Known rows, with every step that occurs
zelu > letu: -1.606	1.849	2.204	-7.198	0.084	-1.318	-1.111	1.329	2.232	1.728	2.837	-2.988	-3.407	3.769	0.849	0.726	-1.717	-1.132	-0.562	-1.270	-2.398	-0.777
gite > tatu > tidu: -0.795	-4.032	2.495	-4.308	2.400	-0.020	-1.141	-1.562	-2.795	1.672	2.803	-0.780	4.548	-2.877	0.389	0.834	2.526	0.092	-0.814	-0.790	-4.644	-5.362
tidu > zelu > vugeza: -1.417	-0.140	-5.539	-1.242	-1.539	1.951	-1.951	1.972	3.461	0.608	-0.203	1.651	0.182	-2.219	-1.820	-1.820	2.311	-0.361	2.339	-1.333	4.919	0.401
vugeza > magud > zelu: 5.126	3.680	2.814	3.428	-1.917	0.781	-3.301	1.664	-4.133	1.604	-0.371	-3.904	-2.682	-1.961	0.215	1.418	2.715	2.694	2.317	0.740	-0.502	2.908
tatu > tidu > zelu > vugeza: -1.499	-2.545	-4.349	-1.777	-0.313	2.283	-1.777	1.240	2.754	0.999	-0.460	1.595	3.056	-1.512	-2.490	-2.766	3.732	0.524	2.449	-1.641	4.150	-3.465
tatu > gite: 0.021	1.100	4.852	-2.773	-0.926	-0.461	-3.149	1.646	-2.763	4.273	2.704	1.715	0.428	0.236	-4.746	2.802	2.583	-2.291	-0.291	-1.336	-2.422	-2.824
vugeza > magud > tidu: 1.931	4.424	0.305	0.310	2.136	-1.289	-2.567	1.170	-2.404	2.838	2.681	-3.088	-4.851	-1.887	2.540	-0.203	-0.104	0.621	-1.185	-0.382	1.755	4.229
tidu > vugeza > magud > zelu > letu: 1.038	1.470	5.165	-2.953	-1.341	0.128	-2.730	-0.022	0.188	2.045	-0.141	-5.196	-4.250	2.745	0.169	1.562	-1.520	-1.030	-0.836	-0.181	-2.697	2.125
vugeza > tidu > zelu > letu: -3.189	2.533	1.297	-2.498	1.193	-1.549	-1.923	1.902	0.928	-0.040	-1.316	0.423	-4.610	1.410	-0.993	-1.301	-5.501	1.294	0.432	-1.302	-0.289	-0.546
gite > tatu > tidu > zelu > letu > magud: -0.690	0.732	-4.078	-5.697	3.417	-4.674	-2.962	-1.275	1.472	-0.972	0.132	1.942	2.944	1.660	3.641	-2.584	-4.546	2.674	-0.482	-2.203	-6.575	-5.309
letu > tidu > vugeza: 0.430	-6.493	1.875	2.180	-3.219	-1.043	4.111	-2.122	1.996	-0.356	-1.217	0.353	4.240	2.366	-4.557	2.203	0.428	-5.212	-0.113	0.305	-2.295	-1.401
gite > tatu > tidu > vugeza: -0.445	-8.325	4.573	-2.867	0.050	1.949	1.690	-3.673	-1.630	2.723	0.696	0.295	5.057	-1.088	-1.867	2.096	0.803	-5.835	-2.693	-0.099	-4.381	-3.616
tidu > zelu > vugeza > letu: -2.602	0.890	-3.836	2.259	0.029	3.222	2.803	1.127	2.802	-1.314	-0.043	2.755	-0.888	-1.256	1.352	-0.909	2.269	0.137	-0.873	1.121	7.451	2.185
letu > tidu: 0.318	-1.614	-0.950	1.838	-1.593	-3.702	1.850	0.509	1.858	-2.154	0.300	-0.599	3.562	1.491	-2.668	0.986	1.907	0.680	2.096	-0.387	-2.133	-2.497
gite > tatu > tidu > vugeza > magud: 3.464	-4.327	3.607	-1.706	0.370	-0.931	-0.443	-2.617	0.364	3.858	1.272	-1.982	3.051	0.460	-0.155	2.523	1.528	-3.744	-3.308	-0.824	-4.855	-2.164
gite > tatu: -1.063	-0.519	0.736	-3.721	0.993	-0.835	-1.870	-0.923	-1.814	0.794	3.053	-0.818	0.478	-5.045	1.566	2.537	0.468	-1.479	-1.434	-0.155	-4.164	1.321
magud > zelu > vugeza: -0.172	-0.412	-0.756	-0.686	-1.583	4.886	-1.733	0.612	1.175	-0.688	0.556	-1.526	-0.847	-3.000	-2.380	0.101	4.758	1.228	2.006	0.883	4.327	3.008
tidu > vugeza > letu > magud > zelu: 2.703	0.641	0.825	5.010	-0.736	2.410	2.732	-1.808	-3.489	-2.437	-2.111	2.030	0.781	-0.403	1.893	0.479	-0.477	1.333	-0.298	2.751	0.170	2.395
zelu > letu > tidu: -2.156	-0.866	0.286	-2.575	-0.555	-4.798	0.816	0.262	4.519	-2.165	0.725	-2.669	1.345	4.347	-1.911	0.638	-0.547	0.712	0.855	-1.140	-3.668	-3.040
gite > tatu > tidu > vugeza > magud > zelu: 3.438	-1.919	5.422	2.334	-0.812	1.673	-2.707	-2.202	-4.526	2.025	-1.150	-3.448	1.148	-3.161	-0.680	2.123	2.319	-0.426	-0.392	0.712	-3.140	0.830
tidu > vugeza: 1.395	-4.606	3.027	-0.924	-2.999	2.148	2.792	-1.045	-0.040	2.747	0.361	0.497	0.889	1.328	-2.571	2.376	-0.011	-6.700	-1.046	0.373	-1.121	0.475
vugeza > magud > zelu > letu: 1.081	4.116	4.171	-3.323	-0.436	-0.803	-4.045	1.362	-0.163	1.395	0.714	-5.782	-5.012	2.222	1.419	0.827	-0.669	1.820	0.391	-0.427	-2.380	1.742
tatu > tidu > zelu: 0.589	-0.553	-1.349	1.036	-0.656	-0.606	-1.966	2.369	-3.407	2.387	-1.596	1.596	2.974	-0.976	-1.112	-2.612	0.918	1.149	4.227	-1.898	0.604	-5.658
tidu > zelu > vugeza > letu > magud: 0.435	1.521	-7.785	1.283	1.696	-0.131	2.574	-0.360	3.833	-3.200	-0.224	5.373	2.148	1.163	3.393	-2.030	-0.513	2.429	-1.311	0.631	2.440	-0.005
magud > zelu: 2.245	1.928	3.017	2.519	-2.367	2.512	-1.955	1.667	-5.406	0.507	-0.685	-2.177	-1.655	-3.102	-0.975	0.929	2.322	1.845	3.493	1.278	0.714	2.195

Rows
-3.921	4.154	-0.601	-3.851	1.338	-1.990	-3.754	2.328	-0.986	1.538	-0.052	-1.780	-5.637	0.219	1.672	-2.635	-4.523	0.040	0.953	-1.895	1.607	1.175 -> magud > tidu > zelu > letu
-1.772	-5.491	4.094	0.772	1.238	3.247	5.565	-3.334	-1.144	0.249	0.633	1.872	3.042	-0.360	1.256	2.186	1.204	-4.294	-4.893	2.097	-0.008	-1.071 -> gite > tatu > tidu > vugeza > letu
-1.263	3.891	-2.345	-4.240	4.066	-2.422	-1.608	-0.424	-0.438	-0.499	2.248	-0.392	-3.450	0.956	4.111	-2.185	-4.618	1.521	-1.807	-0.600	-0.886	1.824 -> zelu > letu > magud > tidu
-1.968	-1.260	2.879	3.216	0.770	3.674	5.590	-1.525	-1.766	0.239	0.331	1.464	-2.573	-0.302	1.941	1.219	-0.711	-4.563	-4.458	2.667	4.838	4.506 -> magud > tidu > vugeza > letu
-1.450	1.122	-3.779	6.735	-1.470	-3.017	1.934	1.835	-0.303	-2.723	-3.173	2.646	2.185	-0.527	-0.218	-1.494	-0.077	1.761	2.891	-0.183	2.739	-1.483 -> vugeza > letu > tidu > zelu
-0.087	2.923	-3.630	-2.428	2.678	-4.047	-1.008	0.034	2.385	-2.052	-1.068	3.538	-0.919	3.082	1.732	-2.404	-6.749	3.288	-0.267	-1.348	-3.550	-2.154 -> vugeza > tidu > zelu > letu > magud
0.939	5.391	-3.031	3.319	0.512	-2.164	-4.317	2.920	-3.943	2.732	-1.002	-0.541	-3.839	-3.576	1.936	-2.631	-1.915	1.155	2.160	-1.590	3.585	2.804 -> vugeza > magud > tidu > zelu
-1.750	-5.737	2.842	-1.619	-2.408	-1.911	3.104	-2.197	4.210	-0.501	-0.875	-1.181	2.382	4.658	-3.627	2.002	-1.598	-5.293	-1.149	-0.398	-3.588	-1.770 -> zelu > letu > tidu > vugeza
4.189	-2.846	1.296	2.312	-2.423	-3.124	1.525	-1.299	3.201	1.449	-0.049	-1.924	2.254	3.121	-2.279	2.696	0.991	-3.242	-1.408	-0.552	-3.467	-0.337 -> letu > tidu > vugeza > magud
-0.032	0.991	1.812	0.545	-0.886	-4.413	-1.484	0.256	2.308	-2.409	-0.884	-4.902	0.061	3.035	-1.371	0.838	0.239	2.844	1.636	-0.601	-3.398	-1.040 -> vugeza > magud > zelu > letu > tidu
-1.514	-0.926	2.252	2.436	1.284	5.059	0.457	-0.372	0.850	-2.635	-1.204	1.288	-2.745	-3.442	-4.225	0.422	0.724	3.128	-0.051	2.024	4.143	3.357 -> magud > zelu > vugeza > tidu
-1.892	-0.027	1.913	0.008	-1.197	-3.224	-0.550	0.194	1.661	-2.929	-1.192	-3.795	0.580	2.370	-2.258	0.484	0.158	2.486	2.388	-0.258	-2.633	-1.520 -> magud > zelu > letu > tidu
0.859	0.736	-6.038	-0.383	2.203	0.593	3.649	-1.419	4.983	-3.236	1.744	4.244	2.125	2.087	3.822	-0.672	0.561	1.694	-2.893	1.247	1.289	0.302 -> zelu > vugeza > letu > magud
-0.392	1.465	-0.517	4.176	0.137	-0.152	-0.778	2.388	-2.544	-0.236	-2.996	3.789	-2.132	-2.862	-2.357	-1.415	-3.299	1.970	2.358	-0.346	2.063	0.126 -> vugeza > tidu > zelu
-1.129	-1.379	-1.325	-0.550	0.882	-1.183	-3.261	0.687	-4.074	1.715	-0.968	1.439	3.636	-4.431	0.271	-1.820	0.266	0.794	2.509	-1.850	-1.648	-4.843 -> gite > tatu > tidu > zelu
-1.181	2.890	4.129	-3.867	-0.597	0.681	-2.840	1.330	-1.222	0.490	0.461	-4.359	-4.288	1.292	0.317	0.497	-1.011	1.112	1.379	0.002	-1.409	1.164 -> magud > zelu > letu
0.814	3.425	-3.259	-0.471	3.287	-1.376	-0.816	-0.351	-2.389	-0.348	2.014	1.121	-1.520	-1.346	3.505	-1.982	-2.636	1.506	-0.663	-0.050	0.396	2.159 -> letu > magud > tidu
-2.794	1.335	-5.551	-0.472	0.551	2.164	-2.726	1.747	1.581	0.542	-0.127	0.983	-2.002	-4.153	-0.933	-3.067	1.279	-0.006	1.579	-0.987	7.234	2.964 -> magud > tidu > zelu > vugeza
-2.006	5.561	-0.795	-3.317	1.604	-3.188	-4.769	2.343	-0.235	2.396	0.179	-3.034	-6.093	1.043	2.595	-2.297	-4.392	0.633	0.234	-2.372	0.769	1.607 -> vugeza > magud > tidu > zelu > letu
-2.290	3.181	-0.391	-4.677	-0.513	-2.344	-3.037	2.674	0.936	1.564	-0.180	-1.058	-3.414	2.200	0.495	-1.395	-3.459	-0.337	1.664	-2.314	-0.744	-1.126 -> tidu > zelu > letu
2.678	3.311	-0.613	4.669	0.131	1.474	1.215	-0.308	-3.654	-2.982	-1.172	1.376	-0.255	-1.164	3.021	-0.309	0.363	4.236	0.783	2.273	0.589	2.010 -> vugeza > letu > magud > zelu
2.480	-1.338	1.456	4.453	0.264	2.720	2.625	-2.422	-3.925	-2.251	-2.368	2.016	2.898	-0.004	1.390	-0.401	0.576	2.020	-0.139	2.476	-0.586	-0.875 -> tatu > tidu > vugeza > letu > magud > zelu
0.701	-2.532	-0.142	0.040	0.670	0.668	2.021	-2.631	-1.185	1.154	0.069	1.790	0.001	0.124	0.279	-0.130	-3.246	-4.457	-2.584	0.512	-0.491	2.536 -> letu > magud > tidu > vugeza
-0.196	0.366	-4.095	4.386	-2.483	-4.053	-0.831	2.314	-0.399	-1.164	-3.028	1.545	2.855	-0.851	-2.355	-1.600	-0.216	1.523	4.955	-1.581	0.359	-2.658 -> letu > tidu > zelu
-0.531	-5.014	4.036	1.991	0.294	3.734	6.781	-2.097	-0.795	0.706	0.353	1.911	2.281	2.351	0.210	1.546	1.698	-4.191	-3.651	2.096	1.726	-1.835 -> tatu > tidu > vugeza > letu
1.062	0.307	-3.977	-0.761	-0.510	3.125	-1.444	-0.568	2.425	-2.057	0.016	0.657	1.027	-1.745	-0.612	-0.856	3.027	2.760	1.351	0.693	2.083	1.896 -> letu > magud > zelu > vugeza
-1.692	0.733	-0.144	2.693	0.065	5.625	3.101	0.125	1.118	-2.324	0.312	0.281	-1.794	-1.837	0.971	0.588	4.119	1.206	-1.303	2.837	6.819	4.080 -> magud > zelu > vugeza > letu
3.884	2.917	-0.795	2.242	-0.979	0.478	-1.565	0.168	-3.848	-1.347	-1.052	0.450	0.497	-1.449	1.197	-0.378	0.163	3.843	2.824	1.002	-1.994	1.015 -> letu > magud > zelu
-0.281	-2.565	2.832	2.585	-1.030	3.227	6.545	-1.307	0.009	0.369	0.254	1.965	-0.346	1.456	0.541	2.502	0.376	-4.869	-3.735	2.388	2.586	2.174 -> tidu > vugeza > letu
-2.663	-2.456	-2.804	3.218	-0.017	-0.538	5.155	-0.693	5.662	-4.786	0.231	0.908	3.433	1.554	-1.444	0.802	3.824	1.027	-0.922	1.372	3.212	-0.334 -> zelu > vugeza > letu > tidu
1.971	-3.132	-1.298	1.034	1.705	0.591	5.850	-3.135	1.115	-1.470	0.249	4.801	4.811	3.834	2.736	-0.180	-1.048	-0.940	-3.542	1.330	-1.995	-3.240 -> tatu > tidu > vugeza > letu > magud
3.224	1.058	-2.268	-2.422	-0.420	0.074	-1.922	0.939	5.365	2.195	2.903	-2.375	-0.886	0.969	-0.093	1.107	3.825	0.099	-1.251	-0.982	0.861	1.587 -> zelu > vugeza > magud
